Each row was made from one path, in order. Every step used is in the known rows, and no mark comes twice. Write each row's path.
Known rows:
b -> z -> c -> l: [ -1 -14   9  30  -5  55  10  -8  48   9 -16  12 -40  20  -1   0  13  12
  -2   7 -18 -25 -26   7 -26   8  22 -21 -31   1  11 -10   1   4  15   6
 -21 -18 -11 -25  15]
c -> z -> b -> d: [  2 -31  17  -1  -8  42 -21  -1  38   4   2   3 -13  30 -35  10 -12  -6
 -25   1  -3   7  -7  11 -14   5  31   3 -58 -11   3 -25  -6  -2  26  18
  -1 -28  16  -4  19]
d -> t: [ 12 -42   7   4 -11  33 -20 -15  68   8  10  22 -10  23 -17   4  17 -15
   8   5 -26 -13 -13  -9  -4  -2   7  22 -42 -13  -1  -4 -19 -21  61   6
  40 -20 -18 -17 -17]
n -> t -> p: [-10 -30  15  26 -40  34   6  -3  42   1  24  33  -5  13 -34  -2  17  -5
  12  13 -24   5 -24   4 -19   1  27  26 -47 -10  -2  -1 -11  -2  78  18
 -10 -27  -7 -23   2]
n -> t: [-18 -33  15  24 -30  41  10  -8  60   3  30  32  -8  22 -45  -4  14 -14
   5   6 -24  -2 -28  -4  -2  -3  36  23 -53 -11   9 -10 -24 -10  66  14
 -15 -21 -21 -25 -11]
h -> p -> t: [-14 -59   1  -1  -9  39 -30 -17  33  -2   7  28  -9  26 -33  -6  16   5
  16  14 -22   0  -5  24 -24  10   7  19 -50   1  14   7 -16 -20  69   5
   4 -16   7 -16  -3]
l -> c -> d: [ 10 -14   8  21   4  33  -6   0  13   4  30  26 -20  27 -36   3   5  22
   8 -14 -37  -5  -9   1  -2  18  41 -24 -35 -16  13 -48   6  -8  -2   3
   9 -18 -10  -2 -14]
n -> t -> p -> z: [ -7 -26  13  26 -35  44  25  -3  38  -2  32  19  -5  17 -39  -2  21 -10
   1  11 -21  14 -32   4 -30   1  24  17 -43  -9  -2   4 -16 -14  80  20
 -10 -23  -3 -26  14]
d -> t -> p -> z -> c: [ 32 -35  12  13 -22  34   3  -9  51   4  13  11 -12  12   0   2  21  -9
   1   8 -16   1 -13   2 -30   6 -14  15 -26 -13 -12   9 -13 -18  51  11
  40 -17   3 -20   7]
t -> d -> c: [ 19 -58   2   1  -8  44  -5  -3   9   6  41 -10  -9  26 -27   6  -1  -2
  -9   5 -24   3 -11  18 -20   7  21   5 -44  -8  12 -27  10  -7   2   5
  19 -14 -13  -8 -13]
h -> p -> z -> b -> d -> c: [  6 -50  -3 -14 -17  47 -18 -11  12   1  25 -13 -12  28 -45  -4   3  22
 -15   9 -10  24   1  25 -42  13   4 -12 -53  -4  -1  10   0 -24  32  11
  33 -14  26  -5  18]
b -> z -> c -> d: [ -5 -32   5  28   8  45  28  -1  38   6  15   5 -26  26  -7  -5   9  14
 -14   6 -23 -17 -13   2 -22   3   2 -31 -29   1  13 -30  -9   2   4  14
 -23 -10  -2 -27   6]
h -> p -> t -> n: [-15 -66  -1  14 -15  43 -35 -18  44   0   8  32 -12  31 -39  -1  20  -1
  19  16 -23   0   3  33 -17   9 -10  10 -62  -6  13   5 -17  -7  55   6
  25 -14   5  -1   3]
c -> d -> t: [ -9 -37   2   5   1  25  -9 -11  37   6  26  18  -1  29 -22   0   9  -3
   2   2 -37 -10  -2  -4   0   0   7  -6 -50 -11   8 -22 -20 -14  26  12
  21 -11  -1 -20 -23]
l -> c -> z -> b: [ 20 -10  24  15  -4  50 -11  -1  42   2  10  19 -30  18 -43  10   2   2
  -8 -10 -17   3 -15  -3  -2  20  42 -17 -38 -17  -8 -48  11  -2  22   6
  12 -30   2   3  12]
t -> p -> z -> c: [ 20 -29  15  15 -33  30  19  -1  12  -1  22   6 -23  21  -6   2  16   8
  -5   8  -7  11 -13  19 -46  13  14  -3 -24  -6   3  -4  -1 -19  29  13
  16 -19  -5 -26  31]
b -> z -> c: [  5 -35   8  28  -1  49  23  -2  53   6   5   6 -33  27 -10   0  14   9
 -12  10 -12 -17 -19  -3 -25   3  12 -21 -28   2  11 -18  -6  -5  21  10
 -13 -12 -15 -24  14]
d -> t -> p: [ 18 -40   7   8 -24  25 -23 -12  46   5   4  26  -6  19  -3   7  20  -8
  15  11 -24  -4 -10   1 -22   0   1  25 -35 -13  -7   3  -7  -8  70  10
  40 -25  -8 -17  -5]
b -> z -> c -> d -> t: [  4 -35   2  26  14  47  21  -4  50   8   8   8 -23  22  -1  -4  14   5
 -13   7 -26 -23 -13  -8 -18   1 -10 -23 -26  -1   4 -19 -15   2  13  13
  -8  -8   7 -23  -3]
c -> l: [-16  -6  11   5 -25  36 -31 -18  36   9 -16  22 -26  24 -16   8  10  10
  21   2 -25 -15 -24  15 -11  11  55   1 -57  -7  20  -9   5  -9  31  -2
  -2 -29 -29 -21   4]
l -> c -> z -> b -> d -> t -> n: [ 32 -24  17  30   1  48 -35   0  53   8  -3  21 -25  18 -38  14   2  -5
 -10  -8 -21   3  -2   1   1  14   6  -3 -45 -29 -11 -33   4  13   9  10
  41 -26  16  24   3]
n -> t -> p -> z -> b: [ -1 -19  19  14 -41  48  27  -5  45  -2  20  17  -4  14 -42  -5  18 -10
  -4   9 -16  23 -24   3 -30   5  22  16 -47  -6 -15   7 -13  -5  76  24
  -5 -23   8 -19  16]
t -> p -> z: [ 12 -32   9   9 -28  31  16  -3  10   0  19   6 -15  29 -21   6  16   4
   1  14 -12  16 -18  16 -49  10  25   3 -37  -3   5   0   4 -27  55  14
  20 -25 -13 -27  32]
n -> t -> p -> z -> b -> d: [  5 -23  14  18 -34  43  17   2  31   0  18  13   0  16 -35  -4  11  -4
 -12   7 -16  25 -19  11 -35   0  21  31 -48  -9 -11  15 -15   1  63  28
  -9 -23  16 -12  13]
b -> d -> t -> n: [ 19 -53   0  26  -6  27 -40  -5  44  15   0  20  -9  35 -13  11   7  -5
  -2   4 -25  -6   8  14 -10  -9 -11  34 -60 -26  17   3 -18   6  14  15
  46 -17  -5   8 -16]
l -> c -> z: [ 15 -18  18  25   1  44 -11  -2  39   3  26  26 -32  22 -45  12   4   0
  -1  -6 -21 -11 -24  -4  -3  17  40 -14 -32 -21   5 -52   8 -15  19   2
   9 -29 -10  -7   9]
h -> p: [-23 -58  -2   1 -20  30 -30 -11  15   0  24  17 -13  30 -42  -2  10  20
  17  17 -13   1  -4  21 -17   9  25  -3 -53  -5  18  -3  -4 -30  53   5
  22 -26  -6 -12   8]

Write each row's path:
[ 25 -14  22  15   2  48 -19   3  31   6   7  18 -24  21 -40  12  -5   8
 -15 -13 -15   6  -9   1  -8  17  35  -8 -38 -21  -3 -39  10   3   6   9
  10 -28  10   9   7]
l -> c -> z -> b -> d
[-10 -56  -2   7  -9  40  -3 -11  26  -2  38   2 -10  21 -29 -12  12  10
  -4  11 -18   6  -3  17 -23  14 -16 -16 -37  -8   9   1 -18 -34  23  10
  26 -13  29 -17   9]
h -> p -> z -> c -> d -> t
[ 23 -55   8   4  10  57  -6  -9  40   1  20   9  -7  21 -23   4   7 -29
 -16   0 -28  -6 -17  19 -26   6   3  23 -42  -1   4 -23 -10   1  32   7
 -14  -9   8 -15 -14]
p -> t -> d -> c -> z
[  9 -13  16  12 -24  48  19 -13  36   3  11  -1 -31  21 -11  -1  13   2
 -11  -3 -12  -6 -27  15 -28  17  29 -14 -35  -6  15  -9  -7 -26   6   4
   2 -15 -13 -29  21]
p -> z -> c -> l
[  9 -41   8  32 -17  26  -4  -8  51   8  27  20 -17  21  -1  -3  12   3
   0  -1 -29 -16   7  13   8   8 -19 -15 -43 -19   7 -29 -22   6 -23  11
  23  -4   8 -10 -15]
z -> c -> d -> t -> n
[  9 -41  14  14  -8  45 -29  -6  61   7   0   6 -13  26 -31  14  -3 -17
 -24   4  -8   4   0   8  -4   2  -2   9 -66 -22  -6 -20 -14   8  24  20
  29 -25  25   6  15]
c -> z -> b -> d -> t -> n
[  8 -29   4  -2  -9  30   3  -8  27   2  19   5   4  21 -16  -2  12  -1
  -5   4 -31  13   1   2 -22   7  -1  -7 -44  -8 -11  -9 -13  -6  36  20
  25 -14  24 -13  -1]
c -> d -> t -> p -> z -> b
[ 17 -31   9  14  -6  41  30  -9  39   2  39  -1 -15  23 -15  -6  12  -8
 -20  -1 -20   0 -14   3 -21  10   0 -18 -31 -10   7 -18 -24 -28   4  13
  16  -4   8 -29   5]
p -> z -> c -> d -> t
[ 14 -30  11  -4 -17  47 -16 -14  59   6  26  -2 -29  20 -41  11   2  -2
 -23  -1 -18  -2 -15   1 -13  13  18 -27 -50  -8 -18 -41   6 -10  32   3
  18 -16  10 -21  14]
d -> c -> z -> b
[  9 -34  11  19 -14  26   2  -7  45   5  30  19 -13  17   3  -7   9   5
  -4  -4 -27 -14  -1   4   3   9  -5 -12 -32 -13   9 -26 -20  -4 -12  10
   9  -6   8 -19 -19]
z -> c -> d -> t
[  3 -11  19  19 -33  36 -13 -12  38   7  -4  20 -33  14   1   0  10  15
   9  -4 -18 -19 -16  19  -9  19  36  -5 -38 -11  18 -14   0   0  -7  -2
 -14 -19 -13 -21   1]
z -> c -> l
[ 34 -29   6  -3 -29  37   2  -2   7   4  10  -9 -15  22 -19   7   8  15
 -18   4 -12  27  -7  19 -58  11  16   0 -41  -4 -13   3   9  -5  34  16
  27 -15  14  -8  28]
t -> p -> z -> b -> d -> c
[ -4 -27  21  -3 -14  45  -8  -7  54   2  12   6 -17  25 -41   9  -3 -11
 -18   5  -3   6 -15   2  -4  10  34 -10 -56  -8  -3 -33  -6 -11  42  14
   5 -29   3 -13  26]
c -> z -> b
[ 28 -26  11  -9 -10  47   8  -8  43   5   7 -10  -8  31 -26   1   3  -7
 -29  -3  -8  22  -9   2 -33   5  16  13 -49  -8  -5  10 -16 -19  37  20
  35 -14   8  -2  12]
p -> z -> b -> d -> t
[ 27 -30   8 -13 -20  36 -25  -6  31  11  -1  -3 -15  27 -23   4  -4  19
 -19  -8 -17  17   4  16 -24   7  23   6 -57  -9  -6  -9   3  15   9  12
  23 -12  11   4  -4]
z -> b -> d -> c
[  0 -50   8  20 -21  53   8  -3  36   4  49   8  -1  14 -43  -4   7 -16
  -8   4 -31   3 -26   5  -7   0  15  19 -47 -12   3 -14 -10   1  35  13
 -10 -15  -1 -12 -24]
n -> t -> d -> c
[ -1 -30  12  18 -18  22   9   0  26   4  38  15 -18  24 -10  -8   4  18
  -6  -3 -21  -9   0  15  -3  13  15 -21 -38  -9  21 -35 -12  -4 -23   9
 -10  -7   0 -22  -8]
z -> c -> d
[ 24 -44   2  13  -9  19 -38   2  21  11  -4  19  -3  24   5   7   5   6
   2   4 -22  -1  -1  11 -34  -6   1  41 -43 -17   7  14 -10   2  34  16
  29 -23   5  -2 -13]
b -> d -> t -> p
[ 33  -8  12  10   1  41  -1  -2  24   2  14  15 -12  14 -25   0  14  11
   0 -12 -36  11  -4  -3 -17  19  14 -16 -27 -15 -18 -26   3   1  16  12
  32 -16  20   4  -5]
l -> c -> d -> t -> p -> z -> b
[  8 -38   2  29   6  42  20   0  38   5   1   9 -20  18   5  -4  17   8
  -9  10 -25 -15 -10   1 -27   1 -19 -18 -22  -1  -2 -14  -7   9  18  17
 -10 -11  15 -22   6]
b -> z -> c -> d -> t -> p
[ 20 -15   6  22   7  33 -14  -4  31   6  25  29 -15  20 -27   2  12  11
  10 -13 -42 -12  -8  -7   3  13  17 -11 -30 -20   1 -39  -2  -5  10   4
  26 -16  -2  -1 -26]
l -> c -> d -> t
[ 21 -27  12  -2 -29  32   7   1   5   1   0  -3  -9  27 -18   5   6  12
 -12   8  -5  30  -5  19 -55   9  24  11 -41  -3  -6   7   3  -4  42  22
  21 -22  10  -6  34]
t -> p -> z -> b -> d
[  3 -54   0 -12 -11  46 -19 -10  24   0  13  -4  -3  25 -36  -8   7   8
 -11  10  -9  25  -1  19 -33   8   1   8 -52  -6  -1  23 -13 -25  50  16
  42 -19  27   2  13]
h -> p -> z -> b -> d -> t
[ 12 -32  17   4 -10  38 -29   0  38   5  -1   5  -7  17 -20  11  -5 -10
 -20   7  -6   7  -4   9 -21   4   6  15 -49 -15 -12 -12  -6   6  38  21
  15 -30  31   1  18]
c -> z -> b -> d -> t -> p
[ 29 -31  14  -9 -20  29 -32  -3  34   9 -18   6  -1  21  -5   3   2  10
  -8  -1 -12  18   9  11 -27   3   8  32 -51 -11 -13  14  -3  18  37  21
  30 -21  19  10  -3]
z -> b -> d -> t -> p
[ -4 -22  14  33 -34  39  34   1  32  -2  42  21  -4  12 -26 -10  18  -3
  -6   4 -25  10 -24   8 -26   6   9   4 -36  -9  -2  -7 -19  -4  43  22
 -24 -16  17 -29   9]
n -> t -> p -> z -> c -> d
[ 23 -30  12 -11 -16  34 -28  -7  47  11 -16   5  -4  25 -15   2  -1   3
 -13  -3 -13  12   8   5 -14   1  17  31 -54 -11  -6   8 -12  11  29  19
  32 -18  12   9 -11]
z -> b -> d -> t
[ 28 -32  11  -3 -21  39  -2 -12  49   2  -2   7  -5  15 -12   3  20 -13
  -3   8 -16  14 -10  -2 -32   4  -3  16 -36  -9 -22  15 -10 -12  69  16
  49 -21   6 -10  11]
d -> t -> p -> z -> b
